Each row was made from one walk, in order. Every step used is in the known rows, and no mark comes twice. Write each row's walk.
Known rows
dabe/lisun: [-0.37 -0.58  1.54 -0.08  0.45 -2.67 -0.79  0.68 -1.31  0.89 -1.53 -1.16
 -0.32 -0.73  0.36 -1.01  0.00 -0.65 -1.54 -1.46  0.12 -0.47  0.54  1.23]
nisuv/kovu/lisun: [-0.67  1.40 -1.00  2.65 -0.90  1.31 -0.94  1.24 -1.35 -0.15 -2.90 -0.23
 -0.41 -0.42  1.41  0.95  1.23 -1.02 -1.30 -1.17 -0.12 -1.77 -0.14 -1.21]
mikar/kovu/nisuv: [-0.43  2.58  1.13  0.99  1.39  0.65 -0.25  1.24  0.14 -1.91 -1.55 -1.37
 -0.78  0.88 -1.15  0.71 -0.59 -1.99  1.26 -1.66  3.27  0.23 -1.13 -0.74]
dabe/nunus/bupe/lisun/kovu: [-1.93 -2.81  4.12 -0.03 -1.51 -3.53 -4.29  2.19 -2.30 -1.34  1.15 -1.01
  0.82  1.55 -1.89 -0.55  0.91  0.68  0.80 -2.05  0.90 -3.72  1.99 -0.46]
nisuv/kovu/lisun/bupe/nunus: [ 0.80  2.27  0.53  2.55  0.91  0.39 -3.34  2.56 -1.34 -0.25 -3.60 -1.38
  1.92  0.51  2.05  0.68  1.54 -0.11 -4.43 -3.58  0.07 -3.26  0.94 -2.56]
bupe/nunus/dabe/lisun: [ 0.59 -1.96  2.70 -0.24 -0.76 -3.37 -2.08  1.41 -1.53  0.25 -0.74 -0.75
  2.22 -1.56 -2.91 -0.31 -1.22 -0.24 -2.43 -2.80  1.94 -2.19  2.72  0.33]
nufuz/nisuv: [-1.12  0.87  0.70 -0.63  0.81  0.72  0.37  1.49 -0.37 -1.60  0.74 -1.19
 -0.11 -1.51 -0.62 -0.60 -0.97 -0.32 -2.61 -0.49  0.04  1.21 -0.37  2.72]
mikar/nufuz/nisuv: [-1.23 -0.40  1.32 -0.08 -0.19  1.20  1.17  2.36  0.18 -1.38  0.44 -1.42
 -1.59 -2.20 -2.68 -0.44  0.31 -1.91 -0.59  0.09  1.60 -1.73  1.80  3.18]
mikar/nufuz/nisuv/kovu/lisun/dabe/nunus/bupe: [-4.51  0.68  3.47  2.82 -0.23 -0.50 -2.85  4.48 -1.98 -0.44 -0.29 -3.03
 -1.27 -1.32 -3.47  0.74  1.41 -2.41 -1.72 -0.03  2.76 -4.27  1.45  2.39]
nunus/bupe/lisun: [-0.58 -1.65  2.57  1.01 -0.94 -0.38 -1.11  2.12 -0.69 -1.82  1.90 -2.05
  0.60  1.20 -1.81 -0.20  0.95  0.68 -0.60 -0.21 -1.23 -1.79  0.35  1.10]
kovu/mikar/nufuz/podize: [ 0.52 -1.16  1.22 -0.37 -1.00 -0.24  1.48  2.87 -1.77  2.86 -0.38 -0.77
 -1.40 -0.47 -1.26  0.65  0.15 -2.06  2.12 -1.40  0.96 -0.77  2.27 -1.23]
bupe/nunus/dabe/lisun/kovu/nisuv: [ 0.82 -1.46  3.70  1.74 -0.64 -4.63 -3.14  1.83 -2.50 -2.33 -2.46 -2.16
  1.71  0.13 -2.14  0.28 -1.03 -1.30 -2.53 -5.40  4.08 -3.28  1.49 -0.93]
bupe/lisun/kovu/mikar/nufuz/podize: [ 1.36 -3.40  2.62  0.05 -2.05 -2.68 -0.71  3.88 -3.61  1.42 -0.93 -0.24
 -1.96 -0.54 -1.84  0.07  1.13 -0.95  2.39 -4.36  2.11 -4.93  3.97 -2.23]
nunus/dabe/lisun/kovu/nisuv: [-0.16 -0.41  3.46  2.71  0.08 -4.63 -1.22  1.77 -2.79 -1.79 -1.16 -2.50
 -0.75  0.85 -1.92  0.71 -1.00 -2.81 -0.74 -5.55  2.95 -1.83 -0.39 -0.05]
bupe/nunus: [ 1.02 -0.95  0.29 -1.00 -0.54  0.06 -1.92  0.01  0.21 -0.55 -1.31  0.41
  2.32 -0.71 -0.21 -0.52 -0.15  1.59 -1.62  0.24  1.22 -1.50  1.98 -0.94]
nufuz/nisuv/kovu/lisun/dabe/nunus/bupe: [-4.27  1.83  2.92  2.28  0.75 -0.87 -3.68  3.61 -2.50 -0.54  0.13 -2.74
  0.48 -0.67 -1.37  0.56  0.17 -0.78 -3.60 -0.60  1.05 -1.37 -0.65  1.96]
bupe/lisun: [-0.27 -1.33  0.94  0.00 -0.76 -0.88 -0.86  1.07 -0.49 -0.96  0.04 -0.35
 -0.69 -0.73 -0.37 -0.73  0.39  1.30 -0.33 -1.19 -0.27 -2.35  1.47  0.59]
bupe/lisun/kovu/nisuv: [-0.16 -0.91  1.95  2.02 -0.68 -2.08 -2.06  1.38 -1.48 -3.37 -1.78 -1.73
 -1.11  0.97  0.52 -0.19  0.48  0.30 -0.43 -3.88  1.78 -3.57  0.25 -0.61]
podize/nufuz/nisuv/kovu/lisun: [-1.67  1.20 -0.83  0.83 -1.48  1.79  0.78  4.55 -2.59 -2.13 -1.76 -1.80
 -1.82 -3.57 -0.40 -1.74  0.55  0.01 -3.94 -2.58  1.41 -0.12 -1.10  1.66]
nufuz/mikar/kovu/lisun/bupe/nunus/dabe: [ 1.91  1.51  4.31 -0.28  3.51 -0.95 -1.15  4.36 -0.76  1.29 -1.55 -0.71
  1.13  1.73 -3.28  1.92  0.27 -2.59 -0.91 -7.76  3.57 -1.46  2.41 -2.93]
lisun/dabe: [ 0.27  0.10  0.23  0.68  1.33 -1.78 -0.80 -0.37 -0.49  0.97  0.52  0.26
 -0.49 -0.09 -0.73  0.19  0.00  0.93 -0.33  0.18  1.20 -1.20 -0.29 -0.21]
mikar/nufuz/nisuv/kovu/lisun/dabe: [-1.59  1.28  0.69  3.20  0.18  0.69 -0.68  3.29 -1.55 -0.52 -2.07 -1.59
 -2.57 -2.67 -2.25  0.86  1.46 -2.03 -2.30 -0.92  2.81 -4.69  1.35  1.88]
kovu/lisun/dabe/nunus/bupe: [-3.13 -0.56  3.71  1.08 -0.94 -2.30 -2.04  0.90 -1.05  0.94  0.10 -2.94
  0.59  2.68 -1.36  1.23  0.59 -0.40 -0.50 -0.39  1.72 -0.77 -0.42  0.61]
nisuv/kovu/mikar/nufuz: [ 0.07  0.53 -0.87  2.35 -0.13 -0.12 -1.20  2.36 -1.44  1.21 -0.81 -0.40
 -2.06 -1.51 -0.70  0.64  1.25 -3.00  3.56 -0.22  0.90 -4.45  2.24 -1.58]

Which walk is each row?
[ 0.99 -1.38  1.18 -0.12 -1.13 -0.76 -1.23  0.80 -0.14 -0.71  0.91  0.54
  2.57 -0.94 -3.29  0.81 -1.29  0.55 -0.76 -1.39  1.93 -1.80  2.04 -0.96] : bupe/nunus/dabe
[-0.51 -0.90  2.58  0.71  0.11 -3.47 -0.17  1.34 -1.77  0.63  0.67 -1.12
 -0.17 -0.87 -2.88  0.27 -1.01 -1.66 -0.81 -2.89  0.73 -0.75  0.73  1.14] : nunus/dabe/lisun
[ 2.41 -2.59  2.99  0.33 -1.01 -6.12 -3.50  1.58 -3.56  0.71 -1.03 -1.57
  1.98  0.16 -2.46  0.50 -1.34 -1.62  0.30 -5.63  3.41 -3.68  2.89 -1.85] : bupe/nunus/dabe/lisun/kovu/mikar
[ 0.76 -1.49  1.77  0.40  0.10 -4.13 -2.17  0.62 -2.66  0.34 -2.20 -0.52
 -0.33  0.02  0.11 -0.92  0.54 -0.92 -1.03 -3.05  1.52 -2.18  0.89 -0.28] : dabe/lisun/kovu
[-2.32 -0.18  1.66 -0.67  1.18 -3.55 -2.81 -0.19 -0.67  2.00  0.37  0.63
 -0.16 -0.40 -0.62 -0.39 -0.67  1.00  0.59  0.06  2.15 -1.29  1.10 -0.08] : lisun/dabe/nunus
[-0.02 -1.15  1.32  0.67  0.71 -2.69 -1.64  0.62 -0.88  0.07  0.54 -0.07
 -1.15 -0.73 -1.12 -0.54  0.43  2.27 -0.71 -0.94  0.94 -3.67  1.14  0.47] : bupe/lisun/dabe
[ 1.41 -1.39  1.82  0.53  0.03 -5.25 -2.19  0.87 -3.37  1.50 -1.88 -2.18
 -0.51  1.09  0.85 -0.37 -0.15 -2.14  1.17 -4.27  1.39 -1.90  0.94 -0.83] : dabe/lisun/kovu/mikar
[-2.77 -0.21  2.28  0.15 -0.79 -2.92 -1.69 -0.22 -0.72  1.86 -1.71 -1.26
 -0.58  0.94  0.18  0.68  0.11  0.14 -0.17 -1.39  2.76 -1.38  0.77  0.18] : kovu/lisun/dabe/nunus
[ 1.95  0.61  2.70 -2.18  2.70 -0.28 -0.30  5.47 -1.38  1.14 -3.50 -1.00
 -0.24  0.28 -1.24 -1.29  1.77 -0.38 -1.68 -7.26  4.41 -0.72  1.75 -2.78] : podize/nufuz/mikar/kovu/lisun/bupe/nunus
[ 0.02  1.26  1.22 -1.42  2.96  0.19  1.19  4.56 -0.86 -0.52 -1.98 -0.34
 -2.86 -1.09 -1.61 -1.80  0.40 -1.18  1.59 -4.19  4.23  1.31 -0.41 -1.29] : podize/nufuz/mikar/kovu/nisuv
[ 0.29  1.62 -1.61  1.86  0.88 -0.53 -2.17  1.48 -2.00  1.04 -0.61 -0.19
 -0.47 -0.92  1.28  0.38  0.03 -1.17  1.67 -0.91 -0.73 -1.49  0.02 -2.03] : nisuv/kovu/mikar
[-2.02 -0.58  4.43 -1.89  1.70 -2.46 -1.10  5.08 -2.31  2.32 -0.56 -1.23
 -1.66  0.74 -4.05 -0.84  1.24 -0.69  1.66 -3.76  5.37  0.01  0.63 -0.93] : podize/nufuz/mikar/kovu/lisun/dabe/nunus/bupe
[-0.19 -1.53  2.91  1.65  0.39 -2.06 -1.88  1.78 -1.11 -0.81  2.47 -1.81
  0.09  1.02 -2.68  0.04  0.97  1.69 -0.95  0.00 -0.10 -3.05 -0.08  0.91] : nunus/bupe/lisun/dabe
[-1.65 -3.82  4.76  0.78 -2.43 -4.31 -3.62  3.28 -2.50 -0.09  1.19 -2.83
 -1.14  1.91 -3.11  0.28  1.42 -2.09  4.84 -2.74  2.51 -6.30  4.18 -0.59] : dabe/nunus/bupe/lisun/kovu/mikar/nufuz
[-0.52  1.58  2.89  3.32  0.22  0.73 -1.58  5.59 -1.44 -1.88 -0.87 -2.64
  0.43 -1.77 -3.81  1.53  0.74 -3.15 -4.40 -5.05  2.45 -5.24  2.85  0.69] : mikar/nufuz/nisuv/kovu/lisun/bupe/nunus/dabe
[-0.18 -0.08  2.48  1.83  0.46 -3.67 -1.90  1.06 -2.30 -1.61 -3.38 -2.66
 -0.85  0.97  1.31 -0.65  0.07 -1.83 -1.56 -3.96  2.20 -1.59 -0.45  0.11] : dabe/lisun/kovu/nisuv
[-1.71 -0.26  2.90 -2.81  1.83 -3.06 -0.73  4.00 -2.00  3.29 -2.42  0.49
 -2.86 -1.10 -2.63 -1.38  0.87 -0.26  2.00 -4.67  6.37 -0.53  1.78 -1.45] : podize/nufuz/mikar/kovu/lisun/dabe/nunus
[-1.45  1.24 -0.19  1.64  0.63  1.85 -0.86  3.63 -1.05 -1.41 -0.45  0.04
 -1.79 -4.06 -2.18 -0.43  0.85 -1.93 -1.15  0.39  0.89 -3.47  1.85  1.78] : mikar/nufuz/nisuv/kovu
[-0.17  1.79  2.02  1.67  0.61 -0.30  0.64  1.11 -0.23  0.36 -1.33 -3.21
 -0.24  3.20  1.67  1.25  1.20 -1.61 -2.41 -4.11 -0.30  0.05 -1.06 -0.21] : kovu/lisun/bupe
[ 1.85 -2.80  2.97  0.19 -0.92 -4.87 -3.40  1.44 -2.76 -0.32 -1.21  0.03
  2.15 -0.90 -3.19 -0.09 -0.73 -0.35 -1.90 -4.49  3.38 -3.93  2.90 -1.33] : bupe/nunus/dabe/lisun/kovu
[ 0.86  0.12  1.49 -1.44  2.13 -1.30  1.02  3.87 -1.76  2.30 -2.36  0.29
 -3.00 -0.82 -2.75 -0.83  1.38 -0.29  1.17 -4.76  5.52 -0.49  0.32 -1.53] : podize/nufuz/mikar/kovu/lisun/dabe
[ 0.94  0.71  2.12  0.76  0.02 -0.25 -1.31  1.16 -0.01 -0.29 -2.65 -2.81
  2.04  2.44  1.49  0.81  0.94 -0.06 -3.92 -3.93  0.86 -1.45  0.91 -1.06] : kovu/lisun/bupe/nunus
[ 1.28 -2.93  4.07  0.85 -1.30 -5.13  0.02  4.22 -4.88  2.99 -0.31 -1.11
 -1.45 -0.67 -4.34  1.09 -0.33 -3.99  1.99 -6.06  3.23 -3.16  3.23 -1.74] : nunus/dabe/lisun/kovu/mikar/nufuz/podize
[ 0.79  0.54  3.10  1.55 -0.52 -1.09 -0.62  1.95 -0.46 -0.42 -0.49 -2.70
  2.25  2.27 -1.66  2.10 -0.15 -1.02 -3.19 -5.42  1.56 -1.86  1.13 -1.25] : kovu/lisun/bupe/nunus/dabe
